What can hang from each mark
gizo: mose
tere: pamu
pamu: tere ture
mose: dedul
lagez: pefa ture
ture: gepib lagez pamu
dedul: dere
zenadep: gepib gizo
pefa: lagez
gepib: ture zenadep

Each row was made from one small tree. Brackets hold a mark, then the marks that hang from it, in alphabetical order. Every link used is in the known rows. Write each row's tree.
Known rows
{zenadep {gepib {ture {pamu tere}}} {gizo {mose {dedul dere}}}}: [ 0.978  1.713  1.824  2.182 -4.455  1.303  5.804 -0.027 -2.183  4.496
 -4.581  0.955  4.827 -1.766 -1.430 -3.249 -0.534 -0.831  1.582  2.701
 -2.631  1.835 -1.112  2.246 -0.094 -0.600 -2.446  0.756  4.013]
{pamu tere ture}: [ 0.312  0.958  1.224  3.031 -3.511  0.510  1.133  0.560 -0.654  5.302
 -4.077 -1.017  2.167  0.620 -2.137 -3.293 -1.265 -0.140  2.143 -4.411
 -4.119  1.356 -0.709  2.697  0.725  1.507 -2.064  2.378 -0.549]
{lagez pefa}: [-2.328  1.563 -0.239  2.354 -2.819 -1.088 -0.675  2.198 -0.750  4.339
 -4.459  2.223  2.511 -0.045 -1.666 -3.719 -0.786  0.817  1.749 -3.084
 -2.399 -1.010 -1.402  0.286  1.232  0.968 -2.144  1.047 -0.714]
{pamu tere {ture lagez}}: [-0.276  0.867  1.213  3.011 -3.837  1.084  0.637  1.032 -2.122  5.861
 -3.786 -1.820  1.464  0.556 -2.515 -3.535 -1.098 -0.096  2.058 -4.816
 -3.426  1.585 -1.601  2.638  0.772  1.523 -2.413  3.515 -0.917]
{gepib {ture {pamu tere}} {zenadep {gizo {mose {dedul dere}}}}}: [ 0.993  2.153  1.658  1.426 -4.203  1.526  5.040  0.165 -1.211  4.837
 -4.186  1.264  5.003 -1.984 -0.883 -3.324 -0.129 -1.835  0.201  3.052
 -2.777  1.641 -1.277  2.677  0.199 -0.661 -2.489  1.851  3.380]
{gepib {ture lagez {pamu tere}} {zenadep {gizo mose}}}: [ 0.239  2.443  2.526  1.190 -5.054  3.423  0.441  1.275 -2.307  5.394
 -3.641 -0.843  3.258 -2.081 -1.932 -3.514 -0.523 -2.511  0.601  0.253
 -2.275  2.145 -2.834  4.747  0.774 -0.051 -3.541  3.989  0.975]
{lagez pefa {ture {gepib {zenadep {gizo mose}}} {pamu tere}}}: [ 0.587  3.312  0.821  1.561 -2.916  3.059 -2.001  1.854  0.727  5.416
 -5.746 -0.047  5.067 -1.002 -2.035 -4.117  0.289 -2.669  2.692  0.473
 -3.133 -0.809 -0.811  4.833  0.544 -0.313 -2.359  5.064  0.995]
{gepib {ture {lagez pefa} {pamu tere}} {zenadep {gizo mose}}}: [-0.678  2.810  1.731  1.570 -5.017  3.202  0.074  1.843 -2.511  5.361
 -4.122 -0.283  4.068 -1.990 -2.174 -3.545 -0.401 -2.733  0.371 -0.308
 -1.314  0.985 -3.321  4.151  0.845 -0.085 -3.567  4.532  0.049]
{tere {pamu {ture {lagez pefa}}}}: [-0.401  1.671  1.090  3.057 -3.743  1.223 -1.041  1.271 -2.224  5.737
 -3.730 -1.116  2.374  1.152 -2.882 -3.332 -0.865  0.483  1.479 -5.311
 -2.486  0.390 -1.840  2.255  0.883  1.246 -1.721  4.131 -2.039]
{pamu tere {ture {gepib {zenadep {gizo mose}}} {lagez pefa}}}: [-0.540  2.648  1.998  1.020 -3.479  3.641 -1.566  1.776 -1.711  5.375
 -4.211 -1.143  4.273  1.022 -2.047 -3.739 -0.494 -2.450  1.855  0.268
 -1.077 -0.314 -1.184  4.253  0.777 -0.551 -3.910  5.330 -0.429]
{gepib {ture {lagez pefa} {pamu tere}} {zenadep gizo}}: [-0.828  3.040  0.916  2.422 -5.192  2.304  0.301  2.089 -2.225  5.634
 -4.571 -0.645  3.443 -0.931 -2.240 -3.572 -1.014 -2.655  1.232 -2.509
 -1.581  0.948 -2.906  3.834  0.923  1.079 -4.201  4.665 -0.613]
{tere {pamu {ture gepib}}}: [ 0.113  1.915  1.744  2.436 -2.821  2.155 -0.838  0.451  0.002  5.095
 -3.834 -1.361  2.584  2.231 -1.954 -3.220 -1.097  0.392  3.597 -4.216
 -3.722  0.704  0.387  3.603  0.834  0.986 -2.373  3.357 -0.760]
{pefa {lagez {ture {gepib {zenadep gizo}} {pamu tere}}}}: [ 1.169  3.625 -0.329  2.444 -3.121  2.514 -1.558  2.295  1.280  5.746
 -5.750 -0.698  3.764 -0.641 -1.926 -4.463 -0.444 -2.300  3.869 -2.674
 -3.739 -1.782 -0.653  4.858  1.201  0.751 -2.169  4.488  1.741]
{pamu {ture lagez}}: [-0.935  0.812  1.124  2.477 -3.443  0.099 -0.542  1.364 -2.212  5.263
 -3.414 -0.749  1.214  0.306 -2.161 -3.539 -1.087  0.722  1.696 -4.341
 -2.894  0.789 -1.588  1.838  1.268  1.276 -2.008  2.981 -0.619]
{pefa {lagez {ture {gepib {zenadep {gizo mose}}} {pamu tere}}}}: [ 1.390  3.446  0.520  1.616 -2.947  3.289 -1.810  2.116  1.077  5.436
 -5.205 -0.396  4.360 -1.761 -1.898 -4.479  0.190 -2.424  2.960 -0.428
 -3.452 -1.707 -0.952  5.131  1.187 -0.390 -1.576  4.349  2.370]
{zenadep {gepib {ture lagez}} {gizo {mose dedul}}}: [-1.085  1.514  2.448  1.391 -4.278  0.804  2.777  1.546 -3.532  4.108
 -2.692  0.599  2.903 -1.260 -0.936 -3.096 -1.343  0.118  0.494  2.482
 -1.470  0.707 -1.385  1.350  0.435 -0.696 -2.959  0.692  3.073]
{zenadep {gepib {ture lagez}} gizo}: [-1.048  2.192  1.569  1.974 -4.794  0.302  0.536  1.755 -3.431  4.470
 -3.770 -0.192  1.887  0.077 -1.573 -3.110 -1.324  0.232  1.911 -1.339
 -1.494  0.842 -1.877  2.211  1.086  0.666 -3.688  1.425  1.331]
{lagez pefa {ture {gepib zenadep} pamu}}: [-1.033  3.072 -0.168  2.598 -2.842  1.254 -2.783  2.182  1.128  5.251
 -5.294  0.250  3.787 -0.285 -2.013 -4.220 -0.092 -1.501  3.387 -4.053
 -3.839 -1.487 -0.588  3.268  1.375  0.955 -2.045  4.659  0.103]
{pefa {lagez {ture {pamu tere}}}}: [ 0.682  1.936 -1.176  3.970 -3.316  0.523 -0.014  1.951  0.569  5.853
 -5.264 -0.369  2.476 -1.989 -2.590 -4.321 -0.367 -0.274  2.959 -6.019
 -4.893 -0.816 -1.797  3.029  1.258  1.818  0.014  3.005  1.166]
{pefa {lagez {ture {gepib {zenadep gizo}} pamu}}}: [ 0.617  3.592 -0.399  1.941 -2.804  1.441 -2.615  2.628  1.099  5.186
 -5.339  0.403  3.499 -0.910 -1.528 -4.502 -0.312 -1.608  3.557 -2.093
 -3.169 -2.601 -0.646  3.996  1.707  0.472 -1.798  4.019  1.980]
{zenadep gizo}: [-0.448  1.556  0.658  1.372 -2.708 -1.054 -0.335  1.850 -0.941  4.320
 -4.619  2.175  2.114 -0.007 -1.141 -3.607 -1.052  0.893  1.859  0.201
 -2.282 -0.201 -0.924  1.343  0.866  0.504 -2.751  0.653  0.543]
{tere {pamu {ture {gepib {zenadep {gizo mose}}} {lagez pefa}}}}: [ 0.271  3.098  2.670  0.824 -3.334  4.135 -2.724  1.399 -1.657  5.259
 -3.773 -1.006  4.332  1.514 -2.061 -3.459 -0.237 -1.580  1.520  0.266
 -1.087 -0.480 -0.978  4.449  0.804 -0.887 -3.278  5.501 -0.719]

Write each row's tree
[-0.737  2.537  2.338 -0.044 -3.022  3.339 -2.821  2.234 -1.254  4.941
 -4.013  0.917  3.228 -1.009 -1.689 -4.309 -0.280 -1.654  2.375  2.174
 -1.742 -0.085 -1.632  3.894  1.253 -0.966 -4.120  4.234  0.919] : {ture {gepib {zenadep {gizo mose}}} lagez pamu}
[-0.234  2.185  2.733  0.132 -3.136  2.869 -2.301  1.517 -1.676  4.817
 -3.346 -0.695  3.212  0.564 -1.442 -3.702 -0.531 -1.478  1.747  1.321
 -1.478 -0.106 -0.697  3.967  1.236 -0.824 -3.573  4.359  0.678] : {pamu {ture {gepib {zenadep {gizo mose}}} lagez}}
[-3.804  1.891 -0.294  2.133 -2.528  0.514 -2.084  2.958 -1.603  4.917
 -4.310  0.919  2.315  1.074 -1.777 -4.163 -0.744  0.740  3.428 -3.335
 -1.472 -1.303 -1.362  1.077  1.334  0.902 -3.384  3.048 -0.928] : {ture gepib {lagez pefa}}
[ 0.141  3.363  1.884  1.621 -3.510  3.102 -2.574  1.552 -1.440  5.565
 -4.320 -1.386  3.631  2.580 -2.132 -3.510 -0.951 -1.513  2.415 -1.971
 -1.435 -0.586 -0.697  4.156  0.774  0.188 -3.889  5.606 -1.468] : {tere {pamu {ture {gepib {zenadep gizo}} {lagez pefa}}}}
[-0.006  2.173  2.519  0.893 -3.978  1.514  2.441  1.099 -0.881  4.330
 -2.937  1.491  3.956 -2.558 -0.607 -3.225 -0.968 -1.779 -0.224  2.780
 -2.552  0.800 -1.132  2.701  0.704 -0.711 -2.781  1.780  2.521] : {gepib {ture pamu} {zenadep {gizo {mose dedul}}}}
[-1.780  3.201  0.753  1.186 -3.235  2.257 -2.933  3.025 -1.126  5.222
 -4.889  1.090  3.427  0.178 -2.014 -4.426 -0.826 -1.763  3.054 -0.580
 -1.038 -1.193 -1.659  3.025  1.299  0.194 -4.747  4.878 -0.527] : {ture {gepib {zenadep gizo}} {lagez pefa} pamu}
[-0.264  2.793  1.660  1.249 -3.570  3.472 -1.418  2.150 -0.918  5.765
 -4.819 -0.702  2.859  0.271 -2.168 -4.349 -1.100 -2.301  3.691 -0.561
 -2.679  0.663 -1.306  4.410  0.779  0.409 -5.025  4.929  0.059] : {ture {gepib {zenadep gizo}} lagez {pamu tere}}
[ 0.569  2.297  0.559  0.617 -1.762 -0.157  1.477  1.017  0.139  4.493
 -4.810  1.817  4.954 -0.028 -0.163 -3.831  0.925 -0.076  1.582  4.341
 -3.095 -1.477  0.888  1.680  0.419 -1.276 -1.145  1.890  4.354] : {lagez {ture {gepib {zenadep {gizo {mose {dedul dere}}}}}}}
[-2.390  1.539 -0.026  2.630 -3.387  0.364 -1.446  2.632 -1.890  5.346
 -4.492  1.435  2.062 -1.068 -2.651 -4.305 -0.833  0.181  2.152 -3.978
 -2.128 -0.269 -2.752  1.168  1.323  1.127 -2.537  3.474 -1.140] : {ture {lagez pefa} pamu}
[-1.606  2.508  1.109  2.535 -3.702  2.805 -1.313  1.770 -1.189  5.801
 -4.125 -1.964  3.124  1.854 -2.355 -3.880 -0.894 -2.035  2.828 -4.779
 -2.427 -0.128 -1.025  3.440  1.088  1.053 -3.970  5.418 -1.604] : {pamu tere {ture {gepib zenadep} {lagez pefa}}}
[-0.664  2.390  1.891  2.264 -5.274  3.021  0.841  1.674 -3.430  5.050
 -4.462 -0.507  3.801 -1.774 -2.760 -3.471 -0.748 -1.766  1.677 -0.647
 -1.113  1.238 -3.198  3.751  0.542  0.086 -3.533  3.357  0.656] : {zenadep {gepib {ture {lagez pefa} {pamu tere}}} {gizo mose}}
[-0.289  2.424 -1.243  3.773 -2.748  1.682 -0.822  2.192  1.122  5.844
 -5.378 -0.900  2.924 -0.907 -2.357 -4.516 -0.472 -0.614  4.737 -5.802
 -4.574 -1.371 -0.832  3.762  1.322  1.660 -0.984  3.905  1.157] : {pefa {lagez {ture gepib {pamu tere}}}}
[-0.479  2.687  1.406  1.263 -4.223  0.015  0.369  1.329 -1.062  4.180
 -3.769  0.771  2.761 -0.192 -0.555 -2.991 -1.039 -0.925  0.744 -0.596
 -2.260  0.395 -1.054  2.666  1.142  0.507 -3.522  1.314  0.914] : {gepib ture {zenadep gizo}}
[ 0.827  1.538  0.044  3.482 -3.293  0.474  0.173  1.134  0.339  5.865
 -5.292 -0.680  2.317 -1.344 -2.521 -3.909 -0.421 -0.190  3.010 -4.695
 -5.458  1.115 -1.215  3.271  0.554  1.730 -0.814  3.233  0.597] : {lagez {ture {pamu tere}}}
[-1.117  2.903  1.639  0.782 -3.393  4.157 -2.123  2.468 -1.263  5.400
 -4.842  0.387  4.222 -0.617 -2.285 -4.399 -0.222 -2.686  2.520  1.099
 -1.321 -0.297 -1.971  4.153  0.825 -0.662 -4.414  5.214 -0.056] : {ture {gepib {zenadep {gizo mose}}} {lagez pefa} {pamu tere}}
[-0.347  2.439  1.924  1.001 -3.315  1.967 -2.102  1.699 -1.487  5.128
 -3.856 -1.053  2.516  1.672 -1.503 -3.775 -1.150 -1.309  2.560 -0.943
 -1.781 -0.205 -0.399  3.644  1.242  0.322 -4.166  4.557 -0.033] : {pamu {ture {gepib {zenadep gizo}} lagez}}
[ 1.179  2.733  3.448  0.342 -3.383  4.217 -2.422  0.770 -1.509  5.315
 -3.278 -1.517  3.479  1.324 -1.837 -3.412 -0.423 -1.424  1.792  0.803
 -2.163  0.526 -0.543  5.031  0.779 -0.909 -3.295  4.943  0.095] : {tere {pamu {ture {gepib {zenadep {gizo mose}}} lagez}}}
[-0.832  3.028  1.686  2.232 -3.589  3.412 -2.520  1.359 -1.114  5.650
 -3.630 -1.784  3.313  2.456 -2.435 -3.552 -0.644 -1.206  2.545 -4.649
 -2.548 -0.342 -0.816  3.656  1.136  0.592 -3.325  5.553 -1.927] : {tere {pamu {ture {gepib zenadep} {lagez pefa}}}}
[-0.916  3.062 -0.724  2.319 -2.539  0.615 -2.447  2.440  1.195  4.912
 -4.433  0.066  2.883  0.056 -1.269 -4.216 -0.011 -0.565  3.079 -4.349
 -3.952 -2.990 -0.221  2.574  1.933  0.763 -1.163  2.796  1.551] : {pefa {lagez {ture {gepib zenadep}}}}
[-2.202  2.802  0.696  2.325 -3.623  3.436 -1.808  2.511 -0.686  5.886
 -4.714 -0.479  3.220  0.281 -2.688 -4.477 -0.764 -2.265  3.507 -3.889
 -2.710 -0.148 -1.783  3.381  1.084  0.834 -4.478  5.360 -1.248] : {ture {gepib zenadep} {lagez pefa} {pamu tere}}
[-0.077  1.894 -0.082  3.308 -2.726  1.759 -0.612  1.369  0.977  5.806
 -5.506 -1.215  2.741 -0.207 -2.262 -4.146 -0.463 -0.509  4.747 -4.399
 -5.114  0.604 -0.234  4.014  0.676  1.551 -1.728  4.067  0.750] : {lagez {ture gepib {pamu tere}}}
[-2.065  1.650  0.393  3.137 -3.237  2.022 -0.599  1.871 -1.613  5.716
 -4.389 -1.765  2.795  1.797 -2.542 -3.814 -1.142 -0.539  3.518 -5.263
 -2.116  0.054 -1.066  2.871  0.858  1.509 -3.293  4.854 -1.615] : {pamu tere {ture gepib {lagez pefa}}}
[-1.140  1.987  2.393  0.649 -3.991  1.030  2.074  1.598 -2.584  4.422
 -2.359  0.864  3.117 -1.539 -0.420 -3.158 -0.860 -0.881 -0.802  2.835
 -1.620  0.485 -1.468  1.847  0.749 -0.791 -2.950  1.776  2.336] : {gepib {ture lagez} {zenadep {gizo {mose dedul}}}}
[-0.740  1.887 -0.890  3.410 -2.970 -0.739 -1.299  2.023  0.056  5.311
 -5.422  1.019  2.873 -1.452 -2.417 -4.036 -0.217  0.270  2.370 -4.671
 -3.860 -0.791 -1.541  1.908  1.154  1.428 -0.497  3.217  0.017] : {lagez pefa {ture pamu}}
[ 1.470  3.089  0.828  2.049 -3.151  2.403 -1.331  1.456  1.069  5.730
 -5.797 -0.921  3.577 -0.020 -1.909 -4.094 -0.423 -2.211  3.861 -1.223
 -4.432  0.135 -0.060  5.087  0.567  0.702 -3.008  4.798  1.161] : {lagez {ture {gepib {zenadep gizo}} {pamu tere}}}
[-0.162  2.558  2.418  0.421 -3.376  4.364 -1.688  1.932 -1.082  5.483
 -4.380 -0.225  3.387 -0.755 -2.062 -4.298 -0.409 -2.456  2.771  1.734
 -2.339  0.760 -1.683  4.694  0.732 -0.790 -4.433  4.777  0.685] : {ture {gepib {zenadep {gizo mose}}} lagez {pamu tere}}
